What can hang from each mark
tumeled: gode zuner
vopazo: gode zozi
zuner: rafam
sodut: zozi
zozi: libitun rafam tumeled vopazo
gode: vopazo
rotaben: vopazo

Known rows, with every way that one mark hangs from another
sodut(zozi(rafam tumeled(zuner) vopazo)): [-0.71 -0.14 -0.03 -0.02 -0.06 -0.28  0.08  0.02 -0.23 -0.04  0.15 -0.11
  0.06  0.03 -0.17 -0.08  0.00  0.07  0.09  0.19  0.09]
sodut(zozi(vopazo)): [-0.51  0.01 -0.05  0.41 -0.02 -0.22 -0.08  0.03 -0.16  0.10  0.05  0.13
  0.28  0.11  0.00  0.08  0.00  0.08  0.12  0.44  0.00]
tumeled(zuner): [-0.01  0.14  0.09 -0.03 -0.01 -0.21  0.06 -0.17 -0.15  0.03  0.17  0.01
  0.04 -0.09 -0.08  0.09 -0.06  0.14  0.10  0.08 -0.01]
zozi(tumeled(gode)): [ 0.03 -0.09  0.05 -0.24 -0.09  0.04 -0.03  0.02  0.08  0.11  0.12  0.17
 -0.15  0.02 -0.02  0.11  0.11 -0.01  0.10 -0.02  0.00]
rotaben(vopazo(gode zozi(tumeled))): [-0.08  0.08 -0.03  0.18  0.12  0.10 -0.06 -0.01 -0.01  0.06 -0.11  0.26
 -0.02  0.02  0.22  0.00  0.06  0.07 -0.09 -0.19 -0.10]
vopazo(gode zozi(libitun rafam tumeled)): [ 0.21  0.22 -0.12  0.06  0.03  0.16 -0.01  0.11 -0.01 -0.07 -0.21  0.16
  0.11  0.00  0.26 -0.09 -0.07  0.01 -0.03 -0.08 -0.01]
vopazo(gode zozi(rafam)): [ 0.27  0.45  0.00  0.29 -0.01  0.00 -0.04  0.11 -0.19  0.05 -0.05  0.04
  0.48  0.06  0.33  0.04 -0.16  0.09  0.08  0.20 -0.03]
sodut(zozi(rafam vopazo(gode))): [-0.30  0.12 -0.04  0.39 -0.06 -0.19 -0.04  0.19 -0.35  0.20 -0.12 -0.08
  0.63  0.04  0.12  0.05 -0.05  0.09  0.22  0.44  0.01]
tumeled(gode(vopazo(zozi)) zuner(rafam)): [ 0.32  0.10  0.19  0.23  0.04  0.02 -0.03 -0.10  0.20  0.04  0.08 -0.32
 -0.14 -0.08 -0.02  0.04 -0.07 -0.06 -0.18  0.07  0.00]
tumeled(zuner(rafam)): [ 0.06  0.15  0.18  0.35 -0.05 -0.18  0.02 -0.19 -0.24  0.04  0.06 -0.03
 -0.17 -0.21 -0.17  0.20  0.01  0.15  0.01  0.09  0.01]
sodut(zozi(libitun tumeled(gode(vopazo)))): [-0.07 -0.60 -0.11 -0.31  0.03  0.19 -0.07 -0.01  0.28  0.00 -0.07  0.12
 -0.18 -0.11 -0.12 -0.04  0.11 -0.22 -0.06 -0.01  0.03]
gode(vopazo(zozi(rafam tumeled(zuner)))): [ 0.05  0.14 -0.04 -0.24  0.09  0.05  0.11 -0.07  0.10 -0.25  0.01 -0.03
 -0.10  0.06 -0.05 -0.12 -0.13 -0.03 -0.12 -0.19  0.01]
gode(vopazo): [ 0.27  0.09 -0.03  0.01  0.06  0.04 -0.01 -0.06  0.00 -0.01 -0.18  0.21
  0.12  0.04 -0.06  0.13 -0.02  0.00  0.06  0.00 -0.09]
tumeled(gode(vopazo) zuner(rafam)): [ 0.34 -0.07  0.21  0.03 -0.03 -0.02  0.02 -0.10  0.05  0.13  0.00 -0.31
 -0.14 -0.17 -0.21  0.13  0.03 -0.03 -0.03 -0.01  0.00]
gode(vopazo(zozi(rafam))): [ 0.33  0.29 -0.09  0.07  0.05  0.11  0.00  0.04  0.02 -0.15 -0.08  0.04
  0.29  0.19  0.12 -0.03 -0.15 -0.04 -0.05 -0.01 -0.03]
rotaben(vopazo(zozi(libitun))): [ 0.04 -0.02 -0.14  0.16  0.10  0.11 -0.07 -0.04  0.07 -0.07  0.07  0.12
  0.00  0.14  0.16 -0.11  0.02  0.01 -0.14 -0.20 -0.06]
zozi(libitun rafam tumeled(gode zuner)): [ 0.09 -0.23  0.02 -0.60 -0.12  0.03  0.10  0.04  0.02 -0.02  0.19 -0.26
 -0.15 -0.07 -0.11 -0.12  0.07 -0.05  0.07 -0.22  0.09]
tumeled(gode): [ 0.22  0.04  0.08 -0.10 -0.10 -0.02 -0.07  0.03 -0.02  0.18  0.18  0.00
  0.14  0.06  0.05  0.14  0.05  0.02  0.16  0.14 -0.02]

Rows
[-0.14  0.06 -0.16 -0.05 -0.06 -0.01  0.05  0.19 -0.10 -0.09 -0.20  0.07
  0.04  0.19 -0.04 -0.10  0.07  0.01  0.09 -0.14  0.00] | zozi(libitun rafam tumeled vopazo)
[-0.02  0.31  0.05 -0.03  0.03 -0.06  0.08 -0.01 -0.11 -0.05  0.01 -0.03
  0.12 -0.07  0.16 -0.05 -0.14  0.09  0.00  0.00  0.02] | vopazo(gode zozi(rafam tumeled(zuner)))
[ 0.11  0.02 -0.17  0.04  0.03  0.13 -0.03  0.07 -0.06 -0.12  0.09 -0.04
  0.16  0.18  0.17 -0.17  0.00  0.00 -0.09 -0.27  0.00] | rotaben(vopazo(zozi(libitun rafam)))
[-0.59 -0.10 -0.12  0.11 -0.07 -0.15  0.00  0.13 -0.22 -0.03  0.02  0.12
  0.14  0.14 -0.08  0.00  0.05  0.02  0.10  0.21  0.06] | sodut(zozi(rafam tumeled vopazo))
[ 0.04  0.13  0.09  0.27  0.13  0.04  0.04 -0.19  0.15 -0.19 -0.13  0.09
 -0.44 -0.12 -0.13  0.04 -0.05 -0.03 -0.27 -0.13 -0.03] | gode(vopazo(zozi(tumeled(zuner(rafam)))))
[-0.13  0.04  0.11 -0.19  0.00 -0.04  0.00 -0.08  0.23  0.00  0.34 -0.08
 -0.23  0.02  0.06 -0.05 -0.05  0.00 -0.07  0.03  0.02] | vopazo(zozi(tumeled(gode zuner)))
[-0.42  0.03 -0.09  0.27 -0.09 -0.21 -0.03  0.14 -0.31  0.04  0.09 -0.04
  0.44  0.16  0.00  0.02 -0.02  0.06  0.16  0.38  0.05] | sodut(zozi(rafam vopazo))
[ 0.00 -0.05 -0.12  0.10  0.14  0.19 -0.06  0.01  0.09 -0.01 -0.20  0.22
 -0.09 -0.02  0.22 -0.10  0.06  0.01 -0.15 -0.29 -0.09] | rotaben(vopazo(gode zozi(libitun tumeled)))
[-0.23 -0.02 -0.12  0.33 -0.04 -0.09 -0.04  0.21 -0.26  0.14 -0.21 -0.12
  0.55 -0.01  0.12 -0.05 -0.03  0.05  0.17  0.34  0.02] | sodut(zozi(libitun rafam vopazo(gode)))
[ 0.20 -0.19  0.19 -0.12 -0.02  0.05  0.04 -0.11  0.12  0.06 -0.07 -0.16
 -0.42 -0.19 -0.28  0.11  0.10 -0.07 -0.09 -0.16  0.00] | zozi(tumeled(gode(vopazo) zuner(rafam)))
[-0.06  0.08  0.03  0.31  0.06  0.00  0.01 -0.18  0.08 -0.19  0.00  0.09
 -0.54 -0.17 -0.06 -0.05 -0.01  0.02 -0.24 -0.10  0.03] | vopazo(zozi(libitun tumeled(zuner(rafam))))
[ 0.16  0.01  0.25  0.14 -0.12 -0.15 -0.01 -0.10 -0.11  0.18  0.21 -0.27
 -0.15 -0.17 -0.14  0.17  0.06  0.07  0.03  0.10  0.03] | tumeled(gode zuner(rafam))
[-0.05  0.13 -0.01  0.02  0.12  0.01  0.03 -0.11  0.11 -0.06 -0.10  0.10
 -0.13 -0.18  0.17 -0.10 -0.11  0.05 -0.08 -0.03 -0.04] | vopazo(gode zozi(libitun tumeled(zuner)))
[ 0.25 -0.08  0.12 -0.35  0.00 -0.03  0.05 -0.08  0.12  0.12  0.09 -0.26
  0.06 -0.04 -0.12  0.04 -0.04 -0.04  0.07  0.00 -0.03] | tumeled(gode(vopazo) zuner)
[ 0.08  0.15 -0.09  0.02  0.15  0.16 -0.03 -0.07  0.23 -0.18 -0.16  0.36
 -0.18  0.11  0.04  0.01 -0.06 -0.07 -0.15 -0.09 -0.08] | gode(vopazo(zozi(tumeled)))
[ 0.21 -0.20 -0.06 -0.45 -0.13  0.15  0.01  0.14  0.04  0.00  0.05 -0.04
 -0.08  0.05 -0.02 -0.05  0.12 -0.08  0.09 -0.21  0.06] | zozi(libitun rafam tumeled(gode))
[-0.50 -0.40 -0.10 -0.02 -0.06 -0.05 -0.09  0.11  0.16  0.09  0.04  0.01
 -0.08  0.06 -0.03 -0.09  0.13 -0.09  0.04  0.19  0.04] | sodut(zozi(libitun tumeled(gode) vopazo))
[ 0.32 -0.13 -0.01 -0.50 -0.07  0.18  0.03  0.12  0.08  0.01 -0.07 -0.03
  0.02  0.09 -0.11  0.02  0.08 -0.13  0.07 -0.21  0.01] | zozi(rafam tumeled(gode(vopazo)))
[ 0.15 -0.36  0.00 -0.56  0.04  0.12  0.07 -0.07  0.31 -0.02 -0.06 -0.13
 -0.29 -0.10 -0.19 -0.09  0.05 -0.14 -0.03 -0.28 -0.01] | zozi(libitun tumeled(gode(vopazo) zuner))
